Each row comes from the steps of one walk. Every step used is in the known rows, and no mark comes twice. Write the walk behind each row, first mark first.
Known rows:
lilur -> madod -> zumuv -> kuzi -> tibin -> madulov: [ 16.6  -6.3 -32.9  31.6 -36.6  45.3  -0.9  17.1 -13.3  20.0  19.8  10.7
   6.3  24.2 -10.3  48.7   8.0  36.3  22.8  13.6  23.5   0.6 -31.1  -2.5
  33.5 -13.9  38.1]
kuzi -> tibin -> madulov: [  1.9  15.2   8.2  -7.1 -22.8  18.4 -17.1   8.7   9.3   1.8   4.4   8.5
   1.0  17.9 -14.6  31.5  -0.3  24.7   0.5 -16.1   5.7  -6.4 -39.1 -22.3
   1.2  -7.6  22.7]
tibin -> kuzi -> lilur -> vosu -> bomik: [ 11.1  23.7  -2.2   7.0  -7.2 -10.5   3.2  11.4  -3.5 -17.5  -7.8 -42.9
 -26.5  44.3  42.8  42.9  12.1  11.2  36.4   5.2  17.6 -12.8 -10.6  -7.0
  14.6  -2.7  13.2]
vosu -> bomik -> madod -> zumuv -> kuzi: [  2.8 -13.0 -13.2  45.7  -0.4  15.7  -8.9  30.0 -22.0  10.1  11.4 -15.6
 -18.8  17.4  19.6  23.1  16.7 -23.3  13.8  46.5  54.4   5.2 -13.2  12.5
  -1.1  -2.6  10.0]
rafavi -> tibin -> kuzi -> bomik -> madod: [-45.4  22.0   1.2  33.5  -7.5  -5.5  -8.5  -4.3  -1.1  25.1  -0.9  12.6
   8.9 -29.9  19.3  26.5 -18.5  -5.2   4.8   3.1  35.2  11.1 -39.0  -2.6
  14.1 -24.5  43.2]
lilur -> vosu -> bomik: [ 24.8  11.3  -9.0  12.8  -8.2   1.7  -1.0   5.5 -12.4  -2.2 -12.8 -36.3
 -23.9  38.3  30.0  15.7   1.3  -4.9  19.9  12.3   0.6  -3.2  -2.6  26.1
  -4.4   2.0  17.3]
kuzi -> lilur -> vosu -> bomik -> madod -> zumuv: [ -8.9  -8.4  -9.0  15.2 -19.3  39.6   3.5  17.1 -22.5 -24.8  -5.1 -56.1
 -28.1  47.3  36.0  20.8  -4.8   1.4  40.2  32.6  53.0  -1.5   8.4  32.4
  -8.5 -15.2   3.5]
kuzi -> lilur -> vosu: [  0.3  -1.5 -13.2   8.3 -13.4  13.7  10.2  -3.1  -3.5 -33.1   5.2 -35.0
 -12.4  21.9   6.4  12.2   3.0  24.1  34.2 -11.3   4.2  -5.6  10.7   4.6
   5.7 -11.8   7.9]
madod -> zumuv: [-12.3  -7.3   1.9 -11.1 -11.7  20.6   5.0   0.4  -5.4  15.9   4.1  -5.8
   8.0   2.6  -1.1  -6.1  -3.4   4.4   7.3  26.0  22.6  -8.9  17.9  18.6
   5.7  -6.2   5.4]
bomik -> madod -> zumuv -> kuzi -> tibin: [-23.3 -10.1 -22.5  45.7 -14.4  39.8 -10.2  29.8  -8.6  15.2  17.4   6.3
  -9.5  -1.1 -27.8  26.2   6.2  13.0   4.1  21.6  51.1   7.0 -17.0  -1.0
  18.1  -9.9  37.6]
zumuv -> madod -> bomik -> kuzi -> lilur -> vosu: [  1.1  -7.4 -29.4  49.2  -2.9  15.2  19.0   7.8 -24.2  -3.8  39.9 -19.3
  10.9  56.9  43.5  15.4  23.3  -2.4  37.7 -13.3  39.2   6.8   6.9  30.0
  31.8   3.9   0.4]
lilur -> madod -> bomik: [ 16.5 -18.4 -27.7  19.4  -5.5  23.8  10.3  -6.0 -27.6  15.1   6.0   3.5
   4.4  24.3  28.2  11.7  -7.3  -2.7  16.2  -1.9  10.3  13.3  16.2  21.8
   9.2  -5.1  -9.6]
vosu -> zumuv -> kuzi: [  4.8  -7.9 -12.5   2.1   7.2  -9.6  -9.5  22.1  -7.3  -0.1  26.7  -3.8
 -19.1   2.8  -2.7   5.2  25.7  17.1 -10.5  27.7   7.7  -2.7 -10.0  -9.5
  24.3  -7.9   9.4]
vosu -> bomik: [ 14.7   8.5   7.5  -8.3   0.8  -6.1  -6.2  10.1  -2.4   1.3 -13.5 -13.2
 -14.4  27.3  29.6   7.2  10.5 -11.9  11.0  15.3  17.1   1.2 -10.8   7.5
  -7.6   2.3  -8.3]
madod -> bomik: [  3.7  -9.7   0.1   2.6   0.6   9.4  -4.8   1.2 -11.3  16.2  16.5  -2.2
   6.2  13.9  17.5  -0.4   2.3  -8.3  12.5   1.4  18.3   0.9  11.4   8.8
  -1.0  -4.8  -6.4]
rafavi -> tibin -> kuzi -> lilur: [ -7.6  21.8  10.3   0.6 -14.1 -10.3   4.7  -7.4  14.6  -2.1   4.9 -10.3
   9.3 -11.8  27.8  32.2  -3.6  14.6  19.8 -21.3  26.3 -13.7 -12.3 -14.3
  22.6 -22.1  24.2]
zumuv -> madod -> bomik: [ 11.7 -23.2 -15.1  22.7  -4.4   4.2  -1.2   3.7 -18.9  23.0  31.3   7.8
  10.7  27.6  18.7  -4.1  20.3 -19.6  15.2  -2.8  22.8  -1.3  -6.5  13.0
  25.8   0.7 -16.8]
bomik -> madod -> zumuv: [-26.1 -15.4  -5.1  20.4  -6.1  29.0  -0.9   6.6 -14.1   7.2   2.5  -1.4
   0.7  -1.9   1.0   0.5 -17.9 -11.5  -3.4  25.3  34.1   3.3   9.9  18.6
  -4.2  -8.3   4.1]
lilur -> vosu -> zumuv -> madod -> bomik: [ 10.2 -18.0 -28.6   8.8 -13.1   7.2  -1.7  10.1 -30.6  19.3  36.5 -20.5
  -9.6  49.6  27.5  -4.4  14.7   5.0   7.8  20.9  10.7  -8.4   3.3  33.1
  40.8 -11.0   5.6]
lilur -> vosu -> bomik -> kuzi: [ 16.8  30.1 -13.9  33.3   9.6  -3.6   9.6   7.5 -13.9   3.6  -9.0 -28.9
  -9.8  46.5  48.4  24.7   1.7 -10.4  11.7  13.3  12.8  11.2   0.2  33.2
  -2.8  18.1  21.8]
vosu -> zumuv -> madod -> bomik -> kuzi -> tibin -> madulov: [ -3.9   6.7  -9.1   1.6 -11.9  15.6 -14.2  27.5 -13.1  32.6  40.6  16.6
  12.8  63.6  32.0  24.0  25.5  15.0 -11.7   1.5  44.4   5.6 -40.5   4.3
  39.4  -1.2  15.7]
tibin -> rafavi: [ -1.8   1.4   8.2  -1.2   7.6  -7.5 -14.6  -2.9   4.9  -0.6   6.8 -12.5
  13.0   3.7 -11.4  23.5   1.0  12.9   2.2  -2.0   2.6 -13.3 -17.1  -5.5
   7.5  21.0  10.4]

Write each row's walk:
[-30.1 -14.5 -19.7  55.6   8.2   5.3 -10.5  19.7 -14.2  -2.8  27.3  10.6
  -8.1 -13.8 -10.7  12.0  14.7  -6.8  12.9  17.7  35.6  23.4 -38.4 -14.3
   4.4 -15.4  18.0]	zumuv -> kuzi -> bomik -> madod
[-55.9 -16.9  -3.4   5.6  -9.5  32.9  -6.2   8.2 -14.6   9.9   5.1   4.3
   3.8  -2.3  -0.9  -8.8  -5.7  -3.7  14.3  43.7  55.9  13.9  -8.9  18.2
  -5.4 -21.9  13.6]	kuzi -> bomik -> madod -> zumuv
[-38.6 -17.1 -20.5  19.9   9.4   0.0 -18.7  31.4 -16.9  -6.2  25.0   8.2
 -21.5  -1.5  -4.5   3.0  21.6   9.5  -4.6  41.7  40.1  19.9 -37.6 -11.8
  14.1 -23.9  16.6]	vosu -> zumuv -> kuzi -> bomik -> madod
[  2.4  -5.5 -18.9  43.6   9.1   3.8   9.4   8.4 -21.8  31.0  33.2  14.8
  25.1  35.4  37.9   3.3  21.6 -27.7   5.4  -3.2  35.2  12.4  -2.3  21.8
  28.4  17.9  -9.0]	zumuv -> madod -> bomik -> kuzi
[ 14.3 -22.3 -38.6  39.2 -12.2  28.2  17.3   5.0 -25.0  17.1  16.2   1.3
   1.8   9.0   3.3  18.8   7.9  10.3  18.3  30.8  15.9   3.8   7.0  16.8
  34.6  -7.9  12.2]	lilur -> madod -> zumuv -> kuzi
[  2.0   1.5   1.9  23.0   7.0   3.0 -11.7  16.7 -12.3  -7.7 -16.9 -11.9
 -24.3  22.7  32.7  14.2  -4.1 -24.4  -1.1  13.2  26.2  14.5 -16.4   7.0
 -19.0   0.3  -6.9]	vosu -> bomik -> madod
[-12.7  21.0  -1.3  29.6 -28.6  21.5   4.3   6.7  -9.6   4.4  -7.6 -50.5
 -13.2  22.6  61.6  50.8 -18.8  -0.3  40.1  19.2  58.1 -15.8  -5.7  28.7
  14.6 -25.0  40.6]	rafavi -> tibin -> kuzi -> lilur -> vosu -> bomik -> madod -> zumuv
[ -0.2 -25.6 -12.7 -15.0  -3.5   1.3  -6.9  15.7 -20.7  20.5  33.3   3.3
  -6.3  39.9  27.1 -14.3  24.1  -1.3  -2.6  19.9  26.2  -2.1  -4.9  17.2
  37.5 -10.9 -14.8]	vosu -> zumuv -> madod -> bomik
[-20.6  28.0   1.3  13.8  10.4   4.4 -11.7   9.0  15.6   9.8   1.6   3.8
  18.4  20.4  -8.2  42.5   9.1  28.7  -7.1 -10.0  31.0   5.0 -30.1  -2.8
  15.5  32.4  32.4]	bomik -> kuzi -> tibin -> rafavi
[ -2.5   7.3  -5.4  28.6  15.5   4.4   5.7   1.4 -13.3  25.1  17.5   7.7
  22.1  21.8  38.2   8.2   3.0 -18.2   1.1   1.4  32.4  12.0  15.3  20.3
  -1.6  10.6   1.1]	madod -> bomik -> kuzi
[  8.3  -0.2 -33.2  42.8   9.6  18.8  22.0  -4.5 -29.3  26.0   4.3  13.5
  18.7  35.1  50.2  20.3  -5.8  -9.0   6.1  -2.2  24.0  26.5  19.6  31.2
   8.8   8.9   0.2]	lilur -> madod -> bomik -> kuzi
[ 10.0 -21.8 -37.9   1.2  -3.0  10.5  10.7  19.5 -14.7 -29.7  18.2  -8.1
 -26.4  28.5  14.4  19.4  26.6  37.8  17.6  12.6  18.3  12.0  -5.7  -8.1
  34.9 -23.9  -4.9]	vosu -> zumuv -> kuzi -> lilur -> madod
[-28.1 -17.3 -11.6  10.7  -9.9  17.0  -6.7  14.9  -7.7  18.8  30.7   5.0
   7.3  -4.2  -9.9  -1.1  29.8   9.3  32.5  51.2  48.4   0.5 -17.4   5.2
  20.3 -19.5  26.6]	madod -> zumuv -> kuzi -> bomik
[  3.6  -6.8 -21.4  14.2  -4.4  11.9  14.8  -1.2 -17.8   2.8   9.9  -1.0
   0.0  35.8  41.9  38.1   3.4  14.1  32.1 -10.2  27.3   4.3  10.1  -8.1
  26.6 -12.3 -12.5]	tibin -> kuzi -> lilur -> madod -> bomik
[  6.5   8.5 -10.3  36.7 -13.5  18.5  -6.4  17.2 -11.8  32.3  39.8  22.0
  28.0  53.6  22.7  36.2  19.3   0.6   5.1 -19.3  41.9   5.2 -39.5   0.6
  28.6   9.4  13.6]	zumuv -> madod -> bomik -> kuzi -> tibin -> madulov
[ -6.9   3.5 -15.7  -6.4  -6.7   6.3 -16.1  34.3   6.4   5.7  16.7   5.4
 -24.4  11.4 -19.4  12.9  28.9  39.8  -9.6  18.5  22.1   3.0 -26.2 -14.9
  32.4 -16.9  32.5]	vosu -> zumuv -> kuzi -> tibin
[-54.8  13.7   2.3  22.8 -21.0  14.1  -7.0  -3.3  -6.3  39.9   2.9   7.2
  19.1 -25.6  22.3  22.5 -21.2  -3.7  12.1  31.6  59.4  -0.3 -23.6  15.4
  16.9 -28.2  48.7]	rafavi -> tibin -> kuzi -> bomik -> madod -> zumuv
[-15.5 -25.9 -39.6  26.2 -16.9  31.4  12.3   9.2 -25.6  19.1  19.7   7.9
   7.5   9.7   0.8   8.2  21.0  18.4  36.3  45.6  41.8  15.6 -10.6  17.4
  31.2 -19.4  23.9]	lilur -> madod -> zumuv -> kuzi -> bomik
[ -8.6  -4.9 -13.8  37.7 -15.1  35.8 -17.0  41.3 -11.2  13.8   3.7  -7.2
 -27.8  26.3   3.8  31.5  19.0   1.9  13.8  37.0  65.2   7.7 -28.6   6.3
   9.2  -8.9  29.2]	vosu -> bomik -> madod -> zumuv -> kuzi -> tibin
[  1.3   3.6 -14.2 -11.3  -7.5   0.4  -0.3   4.5  -9.2  -5.8   3.9 -26.6
 -17.9  16.5   9.1   0.0  -5.9  25.4  -4.8  21.3 -12.2  -6.9   8.0  19.2
  13.0 -10.4  22.2]	lilur -> vosu -> zumuv
[ -2.8  -8.7 -21.8   2.8 -10.6  -3.5   4.9  13.8 -20.8   4.4  40.1 -24.2
 -15.9  55.0  39.0  20.6  21.7  20.8  22.9   8.7  27.2 -17.1  -2.2   4.0
  59.4 -16.0   5.4]	tibin -> kuzi -> lilur -> vosu -> zumuv -> madod -> bomik
[-22.5 -26.4 -16.2  39.8  -5.3  32.9   3.2  22.6 -15.4 -21.3  30.4 -12.4
 -10.2   2.6  -1.6  18.7  14.0   2.2  26.9  18.9  57.4   1.3  -3.2  -6.4
  10.6 -18.4   3.2]	bomik -> madod -> zumuv -> kuzi -> lilur
[  2.5 -12.3 -42.2  31.5 -28.8  44.3   8.6  18.4 -14.0  22.7   6.0   9.0
  -4.8  17.5 -13.5  27.8  13.4  34.0  19.0  18.9  31.8   9.7  -7.1  14.8
  39.8 -13.2  33.6]	lilur -> madod -> zumuv -> kuzi -> tibin
[  0.3 -25.5 -24.8  -4.9 -17.9  16.7   2.7  16.3 -22.7 -11.7  39.2 -33.0
 -18.0  60.1  34.2  -1.1  25.0  18.2  30.3   8.7  29.9  -9.7   4.9  22.0
  41.1 -22.5  -5.8]	kuzi -> lilur -> vosu -> zumuv -> madod -> bomik
[-13.6 -15.1 -12.5  -8.0   7.6   3.7   6.5  21.5 -17.9  -0.2  39.6  -2.9
   2.1  57.8  49.3  -3.1  38.3   2.3  11.5   9.5  59.1  11.3   2.9  14.3
  36.1  -6.5 -26.2]	vosu -> zumuv -> madod -> bomik -> kuzi -> lilur
[ -7.0  18.7 -16.2  28.4   3.7  10.3  20.8   0.7  -5.1 -27.3   7.8 -24.7
  -1.5  29.8  27.2  22.0   2.5  14.3  22.1 -11.0  18.6   7.7  15.0  12.8
   8.2   2.6  15.3]	bomik -> kuzi -> lilur -> vosu
[ -5.8  -9.0 -16.6   9.6  12.4  -4.5  -0.1  16.5 -24.1  30.6  36.0   8.1
   8.4  46.2  46.6  -5.1  27.1 -10.3 -11.9  19.8  40.3  11.3   0.3  25.6
  36.1   6.5 -10.0]	vosu -> zumuv -> madod -> bomik -> kuzi
[ -0.1  28.8   8.9  15.8 -10.8 -17.7   0.5 -10.0   8.9  32.3  -2.2   2.7
  13.7 -24.9  21.7  28.1 -13.0   1.3  -2.6 -10.1   5.1 -12.4 -14.0  -2.2
  22.6  -8.7  36.1]	rafavi -> tibin -> kuzi
